Each row comes from the steps of one walk. Every step used is in the known rows, and no mark comes twice. Write the walk behind each row, first mark first.
Known rows
sete -> malete -> luzet -> libog -> furo -> ripov -> puze -> nuka: [ 17.3 -24.2 -26.0  -7.6  -8.9  32.4 -26.6  35.2   0.5   4.6   6.9 -12.8
   8.4   1.9   3.6  10.8 -33.3   3.2 -13.9 -14.5  -6.5 -11.1  16.3 -25.1
  -6.0 -16.3  -7.7]
mipu -> luzet -> libog -> furo -> ripov -> puze: [ 22.7 -36.8 -31.1  12.0 -15.6  36.0 -27.6  41.1 -11.3  30.3   8.6  -9.6
  -0.5  17.4  13.0  30.9 -13.8  -7.1 -14.6   5.2 -23.2 -13.7  12.2 -23.0
 -13.6 -18.2   7.6]
luzet -> nuka: [  9.6 -14.7 -22.5 -14.4 -12.7  -0.5 -24.2  24.0   6.4  36.3 -32.4  17.5
  -0.2  21.2  10.6  -5.0  -2.4 -10.2  12.9   3.6 -61.2 -15.1   1.0 -20.5
 -17.5   4.4  -5.9]
luzet -> ripov -> puze: [ 31.0  -2.8 -21.9  19.6 -30.6  25.9 -22.5  23.2  -3.9  24.6 -18.8  12.9
 -11.1  12.6  17.4  16.7   7.7   7.9  -2.8  -6.8 -39.1 -13.9  11.9 -21.8
 -20.9 -10.2  -1.0]
libog -> luzet: [  6.9 -22.6 -29.2 -20.0 -18.7   6.8  -8.6  27.0   3.9  37.9 -28.2  13.1
 -10.4   5.2  10.1  -2.9  -8.0  15.8  -4.0  19.5 -65.1 -20.4   5.8 -13.6
 -18.9 -15.8  -8.7]
mipu -> luzet: [  9.3 -16.6 -31.5  -0.8 -17.3   2.1 -21.5  13.3  -2.8  36.7 -26.9  13.4
  -4.9  10.8  17.1   0.6  -0.8   8.6   1.8  13.9 -54.0 -15.5   6.1 -21.3
 -15.7 -26.2   5.6]
nuka -> luzet -> mipu: [ 18.0 -18.8 -23.2  15.7 -28.4  -7.5 -22.6  13.9   1.0  43.4 -20.6  27.8
   6.3  18.4  29.3   3.0  15.8   0.1   5.4  10.9 -41.5  -4.6   2.7 -16.1
 -26.3 -23.0  -1.0]
puze -> nuka -> luzet -> mipu: [  9.6  -8.0 -18.1   9.7 -18.8 -10.9 -31.9  15.2   6.3  30.0 -13.0  21.9
   8.5  12.7  24.5   3.8   1.8   0.0   5.5  -8.7 -32.8   5.9  -8.6 -22.3
 -26.7 -24.2  -1.9]
malete -> luzet -> libog -> furo: [ 12.7 -30.2 -38.2 -16.3 -29.2  26.5  -9.1  23.7  -5.5  32.9  -6.9  -6.2
   8.3  21.8   9.3  -5.5  -3.2  -3.2  -3.9  22.0 -32.7 -10.2  22.1  -6.6
 -10.1  -1.0  12.8]
mipu -> luzet -> ripov: [  4.8  -4.2 -25.9  11.3 -24.2  12.9 -25.6  19.8  -7.9  45.6 -23.3  15.3
  -6.2   8.6  30.0   9.1   4.2   6.7  -8.6  11.5 -37.9 -11.8   8.8 -22.3
 -23.8 -21.9   7.2]
ripov -> puze: [ 34.7 -13.5 -28.0   7.5 -24.9  15.2 -18.7  16.9   0.1  15.1 -22.8  10.3
  -9.2  14.7   4.7   6.5   3.4   9.6   6.2  -5.4 -57.2 -17.2   9.1 -20.1
 -11.6 -15.7  -2.5]
furo -> libog -> luzet -> malete -> sete: [ -0.7 -38.7 -34.7 -20.7  -3.3   9.0  -4.6  47.8 -13.8  48.4 -33.5  23.5
   1.0  -3.1  20.5  23.4  14.4  19.4 -23.7  21.0 -44.7 -23.5  14.1 -33.0
 -15.7 -28.5  -1.0]
nuka -> luzet: [ 30.5 -19.4 -32.6  10.1 -19.5 -11.1 -13.0  12.9   0.1  37.7 -24.3  23.3
  -1.0  28.0  17.0  -2.8   8.4   5.9   3.2  17.5 -48.7  -0.2   1.8 -16.6
 -23.0 -19.8   9.3]
furo -> ripov -> puze -> nuka: [ 29.3  -4.7 -22.4  15.3  -5.4   4.8 -32.8  24.8  -0.5   6.6 -12.0   2.9
  -8.0  18.6   7.2  17.9 -17.1  15.1  -6.2 -18.8 -40.4  -2.9  -0.7 -23.4
 -17.3 -15.2  -8.8]
puze -> nuka -> luzet -> malete -> sete: [ 12.2 -22.7 -29.7   6.3  -6.0  -9.7 -18.4  31.1   2.2  41.5 -19.0  35.2
   3.6   6.5  26.2  18.2  16.6  14.8  -3.9  -0.1 -22.0  -1.5  -8.6 -32.3
 -21.4 -24.3   9.9]
ripov -> luzet -> malete -> sete: [ -1.8 -22.0 -34.1   2.7 -18.9  12.6  -7.8  30.9  -2.1  53.3 -32.6  32.1
   9.8 -13.0  27.2  13.8  27.6  13.9  -3.6   6.8 -41.1 -32.4  11.9 -29.4
 -19.7 -12.1  -8.1]
libog -> luzet -> malete: [ -1.4 -32.0 -33.8 -23.2 -21.1  10.2 -11.5  37.7   3.4  50.1 -22.6  18.2
  -1.0 -11.0  19.1   0.4   5.8  23.9  -1.1  13.6 -51.8 -27.1   8.7 -18.3
 -18.1 -19.4 -13.3]
puze -> nuka -> luzet -> malete: [ 13.8 -17.3 -31.9  -1.1 -13.7 -11.9 -24.9  23.7   3.0  38.0 -10.0  21.2
  10.5   7.2  21.3   1.9   8.6  13.9   5.9  -7.5 -25.1   4.9  -7.5 -29.7
 -21.7 -22.7   4.0]
libog -> furo -> ripov: [ 29.3 -20.4 -37.8   4.0 -10.7   6.8 -25.9  21.3 -15.1  26.2 -12.2  -1.6
 -10.1  31.1  10.2   4.8 -24.0   5.6  -6.3  22.8 -27.1  -1.3  12.6  -4.6
 -20.7   1.3  10.1]
ripov -> furo -> libog: [ 25.9 -26.1 -33.5   2.9 -21.7   5.6 -11.3  16.2 -20.5  17.7 -26.4   3.8
  10.6  21.4   7.2   1.3   3.5  -2.7  -2.1  -6.0 -70.4  -9.6  25.4 -18.4
 -19.2 -26.2   8.1]
puze -> nuka -> luzet: [ 22.2  -8.3 -26.7   3.3 -10.6 -15.2 -22.5  14.5   5.1  25.8 -16.4  17.0
   1.5  23.4  12.8  -3.0  -6.2   6.2   2.6  -1.0 -39.5  11.0  -9.8 -23.4
 -22.8 -20.8   8.4]
libog -> luzet -> mipu: [ -5.7 -22.4 -19.3 -13.7 -26.9  10.6 -17.9  28.7   5.7  42.9 -25.1  17.6
  -3.2  -4.9  22.8   2.7  -0.8   9.6  -1.6  13.7 -57.9 -26.8   7.0 -12.3
 -22.4 -19.2 -18.5]
libog -> furo -> ripov -> puze -> nuka -> luzet -> malete: [ 31.8 -16.7 -34.9  18.0  -9.6  10.8 -36.7  36.0 -10.0  22.5  18.1   2.5
   6.9   8.8  19.7  25.9  -5.1   9.2  -5.4 -11.9   4.3   9.8  -9.0 -26.8
 -24.7 -23.2   8.0]
furo -> libog -> luzet: [  9.1 -24.3 -32.9 -23.6  -6.6   5.2  -7.8  30.9 -10.3  34.9 -31.5   6.2
  -0.9  12.4   6.1   3.7  -8.1  10.8 -17.4  18.5 -61.3 -11.3  13.4 -24.0
 -17.4 -25.1  -2.2]

Which walk is each row?
[  8.1   2.6 -18.4  -7.2  -8.2  26.8 -24.7  43.0  -9.4  17.2 -10.4  -1.1
  -1.8  -1.9  12.1  25.8 -11.2   8.4 -27.8 -19.4 -36.0  -2.9   2.9 -38.3
 -22.9 -28.7  -6.2]  furo -> libog -> luzet -> ripov -> puze -> nuka
[ 13.7 -10.1 -38.7   7.7 -13.7  15.6 -21.8  21.8 -13.5  36.7 -11.8  -0.7
   4.6  12.7  15.8   4.9 -15.2   1.5  -8.8  16.0 -27.3 -10.0  13.1 -12.1
 -27.4   0.0  -0.1]  libog -> furo -> ripov -> luzet
[  8.4 -38.6 -34.2 -14.5 -21.2  27.9 -20.1  30.5  -6.3  40.5  -3.2  -4.3
   2.5  17.0  11.1   6.6 -14.3 -12.2  -3.6  16.2 -32.0 -11.5  14.2 -19.9
 -10.8 -11.3  18.3]  mipu -> luzet -> libog -> furo
[  7.4 -29.6 -34.2 -13.1 -27.2  33.7 -12.2  31.1  -3.3  42.3  -7.2  -2.3
  14.5   8.6   7.4  -0.8  -7.3 -15.4  -2.1   5.9 -33.6 -16.4  20.2 -18.7
 -16.8   7.0   3.2]  ripov -> luzet -> libog -> furo
[ 14.5  -7.8 -20.2   2.7 -28.9  32.5 -16.0  38.0   0.6  33.3 -15.8  12.2
 -13.8  -4.6  20.4  19.4   3.5  14.2 -13.6   0.7 -48.2 -24.4   6.1 -21.4
 -26.2 -18.9 -12.6]  libog -> luzet -> ripov -> puze
[ 10.9  11.9 -17.6   2.0 -21.5  25.5 -26.7  18.0   4.9   6.7 -15.6  11.3
   1.0 -13.2  18.7   1.6  -8.6  17.4  -7.2 -22.9 -21.1 -15.7  10.0 -32.1
 -13.2 -28.9 -14.0]  sete -> malete -> luzet -> ripov -> puze -> nuka
[ 13.5 -32.8 -33.4  -0.2 -16.0   5.5 -12.5  29.7  -3.3  44.0 -34.2  31.2
  -4.7   6.1  22.1  14.0  19.0  17.9  -0.8  13.4 -39.3 -23.5  12.5 -22.2
 -13.3 -11.4   3.1]  luzet -> malete -> sete
[ 22.3   8.2 -16.3  12.7 -22.1  21.8 -31.9  25.4   0.5  11.7 -11.1   7.5
  -8.6   7.3  14.0  16.3  -5.3   7.2  -5.0 -26.5 -30.3  -3.0   1.3 -28.1
 -20.1 -10.5  -1.5]  luzet -> ripov -> puze -> nuka
[ 38.3  -3.9 -23.4  31.5 -30.9  14.3 -18.8  23.1  -4.2  34.6 -11.6  22.2
  -4.0  18.8  26.5  19.6  19.7   4.0  -6.1  -1.2 -32.3  -1.8   1.2 -25.2
 -29.0 -21.8   5.5]  nuka -> luzet -> ripov -> puze
[ 36.7 -38.9 -30.3   9.1 -19.2  34.1 -22.9  40.2  -9.1  22.3   4.3  -9.1
  -3.3  28.4   4.0  24.3 -16.2  -6.3 -10.4   2.3 -25.6  -9.0  18.0 -14.9
 -12.4   1.3   4.5]  luzet -> libog -> furo -> ripov -> puze
[  0.4 -32.7 -37.0 -28.0 -10.5   8.3 -11.3  40.3 -12.0  44.6 -24.8   9.2
   7.9  -4.1  15.2   8.0   6.3  18.1 -14.0  12.4 -48.0 -17.3  16.0 -28.5
 -17.0 -27.3  -5.5]  furo -> libog -> luzet -> malete
[ 18.4   3.6 -21.7  14.6 -16.0  -5.0 -26.3  20.9   0.1  35.0 -13.2  19.9
  -0.1  21.1  26.0   6.7  -0.5   5.1  -7.2  -4.4 -21.2  13.3  -7.4 -25.3
 -31.6 -15.2   8.9]  puze -> nuka -> luzet -> ripov
[ 24.4 -32.6 -29.4   4.5  -4.4   3.9 -27.1  37.9  -5.0  32.2  10.3  -2.0
   7.7  35.7  11.9  15.1 -25.0  -9.2 -13.5   5.1  -7.5  18.1  -0.7 -19.1
 -24.5  -3.1  14.7]  puze -> nuka -> luzet -> libog -> furo -> ripov
[ 16.5  -1.8 -21.8  21.8 -27.4  27.1 -28.1  24.0  -6.3  32.7 -14.1  12.6
  -8.4   1.4  26.5  22.5  11.5   6.7  -8.5  -4.6 -37.3 -17.3   6.4 -29.3
 -21.2 -29.2   2.3]  mipu -> luzet -> ripov -> puze
[ -0.1 -14.4 -22.9  -6.7 -28.6   6.3 -19.7   7.3   4.8  28.8 -32.7  21.2
   8.9  -8.1  25.0 -14.7   1.1  12.7   5.7   7.7 -40.8 -28.3  21.5 -16.4
 -11.8 -27.4 -19.4]  sete -> malete -> luzet -> mipu
[ -0.7  -3.1 -27.8 -13.3 -16.4   0.7 -18.4  17.6   5.5  37.1 -31.4  14.4
   7.4  15.3  17.9 -10.6  10.4  -2.2   7.2  12.4 -59.4 -17.5   3.3 -15.4
 -16.4  -5.0  -6.0]  malete -> luzet -> nuka
[ 26.6  -2.3 -22.2   1.6 -15.8  12.3 -27.2  18.5   5.1   3.1 -14.6   5.3
  -6.8   9.6   0.1   7.1 -10.1   9.6   5.0 -23.9 -47.2  -7.1  -1.4 -26.6
 -10.9 -17.4  -2.3]  ripov -> puze -> nuka
[ 32.9 -27.6 -26.2   1.5 -19.9  25.5 -23.8  35.7   1.7  16.1  16.0  -3.3
   7.1  20.6   3.1  17.4 -12.1 -15.4  -1.7 -16.2 -15.5   9.4  -3.6 -28.5
 -15.5 -13.2  14.8]  ripov -> puze -> nuka -> luzet -> libog -> furo
[ 29.0 -26.8 -24.1   3.1  -9.5  30.4 -32.2  41.4  -4.9  10.1  12.0 -14.1
  -1.1  23.0  -0.1  24.8 -30.4  -6.6 -10.8 -17.5 -16.9   1.3   7.3 -21.8
 -12.4   0.6   2.7]  luzet -> libog -> furo -> ripov -> puze -> nuka
[  4.8 -19.1 -43.0   3.5 -16.9  19.1 -24.8  31.4 -14.5  49.0  -5.1   3.2
  13.6  -3.8  24.8   8.5  -0.8   9.1  -6.6  10.0 -14.9 -15.2  15.3 -17.2
 -25.5  -3.1  -4.3]  libog -> furo -> ripov -> luzet -> malete
[  8.0  -3.3 -26.6  -2.0 -27.3  12.8 -14.8  11.7  -1.1  31.2 -33.5  18.1
   0.5  -0.2  25.6 -11.9  -1.5  18.1  -6.7  12.7 -31.5 -20.1  22.5 -18.7
 -16.9 -18.3  -7.5]  sete -> malete -> luzet -> ripov
[ 36.2  -6.6 -24.3  28.1  -3.6  -6.4 -29.4  24.6  -0.2  16.9  -4.6  12.4
  -1.7  24.5  14.7  21.5  -5.1  11.5  -8.3 -12.7 -31.4   8.1 -10.7 -26.7
 -25.0 -26.9  -1.3]  furo -> ripov -> puze -> nuka -> luzet
[  1.6  -7.9 -26.8   3.0 -33.1   4.9 -19.9   7.5  -0.6  33.0 -27.8  16.0
   8.5   6.9  28.8  -6.6  17.6  11.1   2.9  14.2 -48.4 -19.5  14.9  -8.0
 -17.6 -20.0  -8.6]  malete -> luzet -> mipu
[ 21.8 -15.1 -27.4  14.2 -29.2  15.0 -15.3  23.0 -25.8  27.7 -22.8   6.1
   8.5  19.3  20.3  11.6   9.1  -3.8 -12.3  -8.1 -53.2  -7.0  27.6 -19.6
 -29.0 -21.3   8.7]  luzet -> ripov -> furo -> libog
[ 22.2  -4.5 -24.2  21.0 -19.0   1.2 -22.2  23.6 -20.9  24.7  -7.9  10.1
  17.3  20.2  24.7  15.4   6.9  -7.3 -14.9 -20.7 -37.0  15.5   6.3 -30.6
 -36.0 -35.1  15.3]  puze -> nuka -> luzet -> ripov -> furo -> libog
[ 32.6 -43.4 -35.3  10.7 -14.4   7.3 -17.9  36.4  -9.7  44.5   1.8   3.5
   5.7  41.6  15.1  15.2 -12.2  -9.8 -13.1  24.3 -16.6   6.4  10.1 -11.9
 -23.6  -1.4  16.0]  nuka -> luzet -> libog -> furo -> ripov
